What can hang from each mark:
rokag: varit
nozo: moni vevof
lofusaz: nozo
rumu: varit
gelisa: varit vevof
varit: gelisa rumu vevof
vevof: moni nozo varit
moni: nozo

Known rows, with every way that one mark hangs from another:
rokag(varit(gelisa(vevof(nozo)) rumu)): [ 0.15, -0.10, -0.05, -0.13,  0.10, -0.24,  0.35,  0.19,  0.21,  0.09,
 -0.56, -0.02,  0.09,  0.04, -0.22, -0.13,  0.15,  0.00, -0.08,  0.16,
  0.08,  0.07]
nozo(moni vevof): [ 0.20,  0.06, -0.14, -0.05, -0.02, -0.07, -0.18,  0.01,  0.16, -0.09,
 -0.23,  0.01, -0.41, -0.06, -0.34,  0.09,  0.17,  0.12,  0.17,  0.01,
 -0.20,  0.07]
vevof(moni nozo varit): [ 0.13,  0.16,  0.06, -0.14, -0.13, -0.10, -0.05,  0.16,  0.18,  0.00,
 -0.30,  0.05, -0.38, -0.01, -0.16, -0.06,  0.19,  0.22,  0.20,  0.22,
 -0.26,  0.33]
lofusaz(nozo(moni vevof)): [ 0.11,  0.01, -0.13, -0.07, -0.09,  0.10, -0.38,  0.04,  0.24, -0.03,
 -0.17,  0.01, -0.47, -0.04, -0.42,  0.07,  0.26,  0.08,  0.16, -0.08,
 -0.20,  0.25]
rumu(varit(gelisa vevof(nozo(moni)))): [ 0.18, -0.13,  0.02, -0.22,  0.10, -0.19,  0.12, -0.07,  0.05,  0.18,
 -0.47, -0.04,  0.02, -0.07, -0.39, -0.09,  0.24,  0.20,  0.01,  0.15,
 -0.06,  0.06]
lofusaz(nozo(moni vevof(varit))): [ 0.21,  0.11, -0.06, -0.05, -0.11, -0.02, -0.34,  0.10,  0.20, -0.02,
 -0.19,  0.05, -0.52, -0.09, -0.39,  0.09,  0.22,  0.07,  0.20,  0.05,
 -0.16,  0.29]
varit(gelisa vevof(moni)): [ 0.13, -0.15, -0.02, -0.21, -0.02, -0.15,  0.13, -0.04,  0.06,  0.14,
 -0.44, -0.14, -0.01,  0.07, -0.32, -0.07,  0.16,  0.05,  0.03,  0.20,
 -0.36,  0.07]
moni(nozo(vevof(varit))): [ 0.27,  0.05,  0.09, -0.04, -0.13, -0.15, -0.28,  0.06,  0.20, -0.02,
 -0.29, -0.04, -0.34, -0.14, -0.26,  0.02,  0.06,  0.03,  0.25,  0.25,
 -0.38,  0.14]
rokag(varit(gelisa)): [ 0.05, -0.17, -0.07, -0.14, -0.06, -0.03,  0.09,  0.11,  0.24,  0.09,
 -0.51, -0.05,  0.05,  0.03, -0.18, -0.02,  0.09, -0.10,  0.07,  0.18,
 -0.14,  0.04]
rokag(varit(gelisa vevof(nozo(moni)))): [ 0.09, -0.10, -0.02, -0.25,  0.03, -0.20,  0.31,  0.01,  0.05,  0.02,
 -0.56, -0.08,  0.08, -0.02, -0.40, -0.03,  0.11,  0.10, -0.03,  0.11,
 -0.05,  0.18]
lofusaz(nozo(moni vevof(varit(gelisa rumu)))): [ 0.27,  0.18, -0.07, -0.04, -0.02, -0.18, -0.19,  0.14,  0.13,  0.07,
 -0.32,  0.00, -0.34, -0.11, -0.43,  0.00,  0.20,  0.08,  0.03,  0.16,
 -0.11,  0.18]
gelisa(varit(rumu vevof(nozo(moni)))): [ 0.29,  0.14,  0.00, -0.10,  0.27, -0.26,  0.30,  0.17,  0.00,  0.08,
 -0.43,  0.04,  0.02, -0.05, -0.18, -0.01,  0.15,  0.16,  0.02,  0.24,
 -0.01,  0.01]
rokag(varit(gelisa rumu vevof)): [ 0.16, -0.20, -0.06, -0.16,  0.12, -0.27,  0.36,  0.18,  0.09,  0.15,
 -0.62, -0.06,  0.28, -0.09, -0.20, -0.12,  0.00, -0.14, -0.09,  0.21,
 -0.05, -0.11]
rokag(varit(gelisa rumu)): [ 0.10, -0.11, -0.10, -0.09,  0.05, -0.15,  0.20,  0.22,  0.21,  0.12,
 -0.55, -0.01,  0.15, -0.04, -0.14, -0.10,  0.06, -0.10, -0.05,  0.23,
 -0.07, -0.08]
rumu(varit): [ 0.12, -0.22, -0.06, -0.07,  0.00,  0.06, -0.19,  0.10,  0.30,  0.17,
 -0.29,  0.09, -0.14, -0.08, -0.06, -0.04,  0.21, -0.03,  0.20,  0.11,
 -0.12, -0.07]
moni(nozo(vevof(varit(gelisa rumu)))): [ 0.34,  0.12,  0.09, -0.03, -0.05, -0.31, -0.12,  0.10,  0.13,  0.06,
 -0.42, -0.08, -0.15, -0.15, -0.31, -0.08,  0.05,  0.05,  0.08,  0.37,
 -0.33,  0.03]
varit(gelisa(vevof(moni)) rumu): [ 0.23, -0.03, -0.09, -0.06,  0.08, -0.22,  0.19,  0.11,  0.21,  0.13,
 -0.41, -0.06, -0.08,  0.13, -0.22, -0.10,  0.26,  0.06, -0.06,  0.19,
 -0.18, -0.02]
gelisa(vevof(varit)): [ 0.29, -0.04, -0.01, -0.03,  0.01, -0.11,  0.02,  0.12,  0.27,  0.05,
 -0.31,  0.07, -0.28,  0.07, -0.10,  0.07,  0.17, -0.06,  0.24,  0.16,
 -0.13,  0.12]
nozo(moni vevof(varit(gelisa rumu))): [ 0.39,  0.24, -0.07, -0.01,  0.05, -0.38,  0.04,  0.12,  0.05,  0.01,
 -0.41, -0.01, -0.27, -0.14, -0.35,  0.01,  0.11,  0.12,  0.02,  0.28,
 -0.10,  0.00]
rumu(varit(gelisa)): [ 0.14, -0.21, -0.03, -0.10,  0.00, -0.02, -0.10,  0.04,  0.25,  0.25,
 -0.41,  0.00, -0.02, -0.02, -0.17, -0.08,  0.22,  0.00,  0.10,  0.21,
 -0.14, -0.08]
rumu(varit(gelisa vevof(nozo))): [ 0.15, -0.22,  0.06, -0.23,  0.07, -0.16,  0.10, -0.02,  0.08,  0.25,
 -0.50, -0.04,  0.11, -0.07, -0.30, -0.17,  0.19,  0.08,  0.02,  0.18,
 -0.07,  0.04]

Rows:
[ 0.19, -0.12, -0.05, -0.10,  0.00, -0.27,  0.23,  0.15,  0.26,  0.04,
 -0.46, -0.10, -0.02,  0.06, -0.24, -0.06,  0.18,  0.02, -0.06,  0.23,
 -0.15,  0.04] -> rokag(varit(gelisa(vevof(moni(nozo))) rumu))
[ 0.34,  0.02, -0.03,  0.02,  0.11, -0.22,  0.12,  0.22,  0.25,  0.08,
 -0.35,  0.09, -0.19, -0.01, -0.06, -0.01,  0.15, -0.07,  0.14,  0.20,
 -0.06,  0.00] -> gelisa(vevof(varit(rumu)))
[ 0.17, -0.29, -0.02, -0.19,  0.01, -0.17,  0.06,  0.00,  0.11,  0.22,
 -0.42, -0.08, -0.01, -0.03, -0.25, -0.10,  0.24,  0.04,  0.05,  0.20,
 -0.18, -0.04] -> rumu(varit(gelisa vevof(moni)))
[ 0.08, -0.11, -0.05, -0.23,  0.04, -0.12,  0.22,  0.08,  0.11, -0.06,
 -0.45,  0.00, -0.04, -0.07, -0.30,  0.01,  0.09,  0.08,  0.07,  0.02,
 -0.04,  0.19] -> rokag(varit(vevof(nozo(moni))))
[ 0.11, -0.08,  0.07, -0.25,  0.05, -0.13,  0.17, -0.06,  0.02,  0.17,
 -0.54, -0.11,  0.12,  0.02, -0.37, -0.15,  0.12,  0.10,  0.00,  0.16,
 -0.23,  0.15] -> varit(gelisa vevof(nozo))
[ 0.20,  0.05, -0.04, -0.11,  0.08, -0.24,  0.24,  0.11,  0.16,  0.11,
 -0.44, -0.06, -0.10,  0.12, -0.29, -0.17,  0.28,  0.19, -0.10,  0.17,
 -0.13,  0.11] -> varit(gelisa(vevof(moni nozo)) rumu)
[ 0.34,  0.18, -0.06, -0.02,  0.27, -0.23,  0.29,  0.18,  0.16,  0.01,
 -0.34,  0.09, -0.18,  0.11, -0.17,  0.06,  0.30,  0.22,  0.05,  0.19,
  0.10,  0.08] -> gelisa(varit(rumu) vevof(nozo(moni)))
[ 0.28,  0.16,  0.00, -0.08,  0.04, -0.17,  0.09,  0.05,  0.19, -0.05,
 -0.29,  0.08, -0.38,  0.06, -0.27,  0.08,  0.25,  0.21,  0.18,  0.10,
 -0.05,  0.30] -> gelisa(vevof(nozo(moni) varit))
[ 0.27, -0.06, -0.05, -0.04,  0.07, -0.10,  0.11,  0.14,  0.26,  0.03,
 -0.25,  0.01, -0.31,  0.23, -0.07,  0.13,  0.34,  0.05,  0.21,  0.21,
 -0.12,  0.09] -> gelisa(varit vevof(moni))
[ 0.21, -0.09, -0.03, -0.13,  0.17, -0.24,  0.24,  0.08,  0.03,  0.23,
 -0.56, -0.07,  0.24, -0.06, -0.25, -0.15,  0.05, -0.06, -0.08,  0.23,
 -0.22, -0.13] -> varit(gelisa rumu vevof)
[ 0.32,  0.01, -0.09,  0.01,  0.18, -0.21,  0.22,  0.25,  0.23,  0.06,
 -0.30,  0.05, -0.21,  0.16, -0.02,  0.05,  0.30,  0.04,  0.10,  0.25,
 -0.04, -0.04] -> gelisa(varit(rumu) vevof(moni))
[ 0.30,  0.05,  0.03, -0.07, -0.07, -0.23, -0.08,  0.08,  0.13,  0.07,
 -0.42, -0.05, -0.24, -0.08, -0.27, -0.02,  0.08, -0.02,  0.15,  0.28,
 -0.19,  0.08] -> nozo(vevof(varit(gelisa)))
[ 0.11, -0.22, -0.09, -0.14, -0.06, -0.14,  0.20,  0.09,  0.27,  0.03,
 -0.44, -0.08, -0.12,  0.15, -0.23,  0.02,  0.22, -0.03,  0.05,  0.14,
 -0.10,  0.12] -> rokag(varit(gelisa(vevof(moni))))
[ 0.12, -0.13,  0.00, -0.21,  0.12, -0.29,  0.40,  0.18,  0.06,  0.13,
 -0.64, -0.07,  0.26, -0.10, -0.27, -0.19,  0.03, -0.01, -0.12,  0.19,
  0.00,  0.03] -> rokag(varit(gelisa rumu vevof(nozo)))
[ 0.19,  0.07, -0.05, -0.04, -0.10, -0.11, -0.27,  0.28,  0.21,  0.06,
 -0.22,  0.03, -0.46, -0.12, -0.26, -0.07,  0.20,  0.01,  0.12,  0.12,
 -0.18,  0.22] -> lofusaz(nozo(vevof(moni varit(rumu))))
[ 0.05, -0.08, -0.09, -0.10, -0.17,  0.10, -0.39,  0.12,  0.27,  0.02,
 -0.16, -0.03, -0.48, -0.01, -0.34, -0.04,  0.27,  0.02,  0.18, -0.03,
 -0.29,  0.28] -> lofusaz(nozo(vevof(moni)))
[ 0.15,  0.01, -0.03, -0.09, -0.20, -0.02, -0.36,  0.18,  0.24,  0.03,
 -0.18,  0.01, -0.54, -0.06, -0.30, -0.01,  0.22,  0.01,  0.22,  0.09,
 -0.24,  0.32] -> lofusaz(nozo(vevof(moni varit)))
[ 0.25, -0.01, -0.03, -0.05,  0.03, -0.24,  0.11,  0.05,  0.21,  0.11,
 -0.39, -0.11, -0.08,  0.12, -0.28, -0.09,  0.24,  0.12, -0.05,  0.24,
 -0.32,  0.01] -> varit(gelisa(vevof(moni(nozo))) rumu)
[ 0.10, -0.16, -0.02, -0.17,  0.00, -0.12,  0.24,  0.08,  0.24,  0.05,
 -0.51, -0.05, -0.01,  0.11, -0.27, -0.04,  0.19,  0.01,  0.03,  0.12,
  0.00,  0.20] -> rokag(varit(gelisa(vevof(nozo))))
[ 0.21,  0.27,  0.05, -0.13, -0.03, -0.18,  0.06,  0.02,  0.07,  0.04,
 -0.44,  0.00, -0.22,  0.01, -0.35, -0.01,  0.18,  0.29,  0.08,  0.27,
 -0.17,  0.28] -> vevof(nozo(moni) varit(gelisa))
[ 0.32,  0.04, -0.06, -0.01,  0.05, -0.26,  0.12,  0.23,  0.24,  0.03,
 -0.29,  0.07, -0.33,  0.04, -0.08, -0.01,  0.22,  0.03,  0.13,  0.21,
 -0.14,  0.07] -> gelisa(vevof(moni varit(rumu)))
[ 0.13, -0.24,  0.03, -0.20,  0.08, -0.08,  0.02,  0.06,  0.14,  0.18,
 -0.38,  0.05, -0.02, -0.13, -0.20, -0.14,  0.18,  0.06,  0.13,  0.09,
 -0.06,  0.05] -> rumu(varit(vevof(nozo)))
[ 0.25,  0.00,  0.03, -0.08,  0.14, -0.08,  0.16,  0.13,  0.22,  0.05,
 -0.34,  0.05, -0.18,  0.18, -0.12,  0.06,  0.29,  0.09,  0.18,  0.18,
  0.01,  0.19] -> gelisa(varit vevof(nozo))
[ 0.15,  0.01,  0.01, -0.21,  0.10, -0.30,  0.30,  0.09, -0.01,  0.15,
 -0.53, -0.11,  0.09, -0.02, -0.35, -0.24,  0.16,  0.18, -0.14,  0.22,
 -0.22,  0.09] -> varit(gelisa rumu vevof(moni nozo))
[ 0.19,  0.26,  0.02, -0.10, -0.03, -0.10, -0.04,  0.09,  0.14, -0.04,
 -0.32,  0.09, -0.35, -0.05, -0.25,  0.03,  0.17,  0.26,  0.19,  0.17,
 -0.16,  0.29] -> vevof(nozo(moni) varit)
[ 0.24,  0.06,  0.02, -0.13,  0.19, -0.26,  0.29,  0.24,  0.03,  0.10,
 -0.42,  0.00, -0.01,  0.00, -0.12, -0.08,  0.17,  0.14,  0.03,  0.28,
 -0.09,  0.05] -> gelisa(varit(rumu vevof(moni nozo)))
[ 0.21,  0.03, -0.02, -0.09,  0.15, -0.21,  0.24,  0.09,  0.17,  0.15,
 -0.49, -0.03,  0.03,  0.08, -0.27, -0.17,  0.22,  0.10, -0.09,  0.17,
 -0.07,  0.06] -> varit(gelisa(vevof(nozo)) rumu)
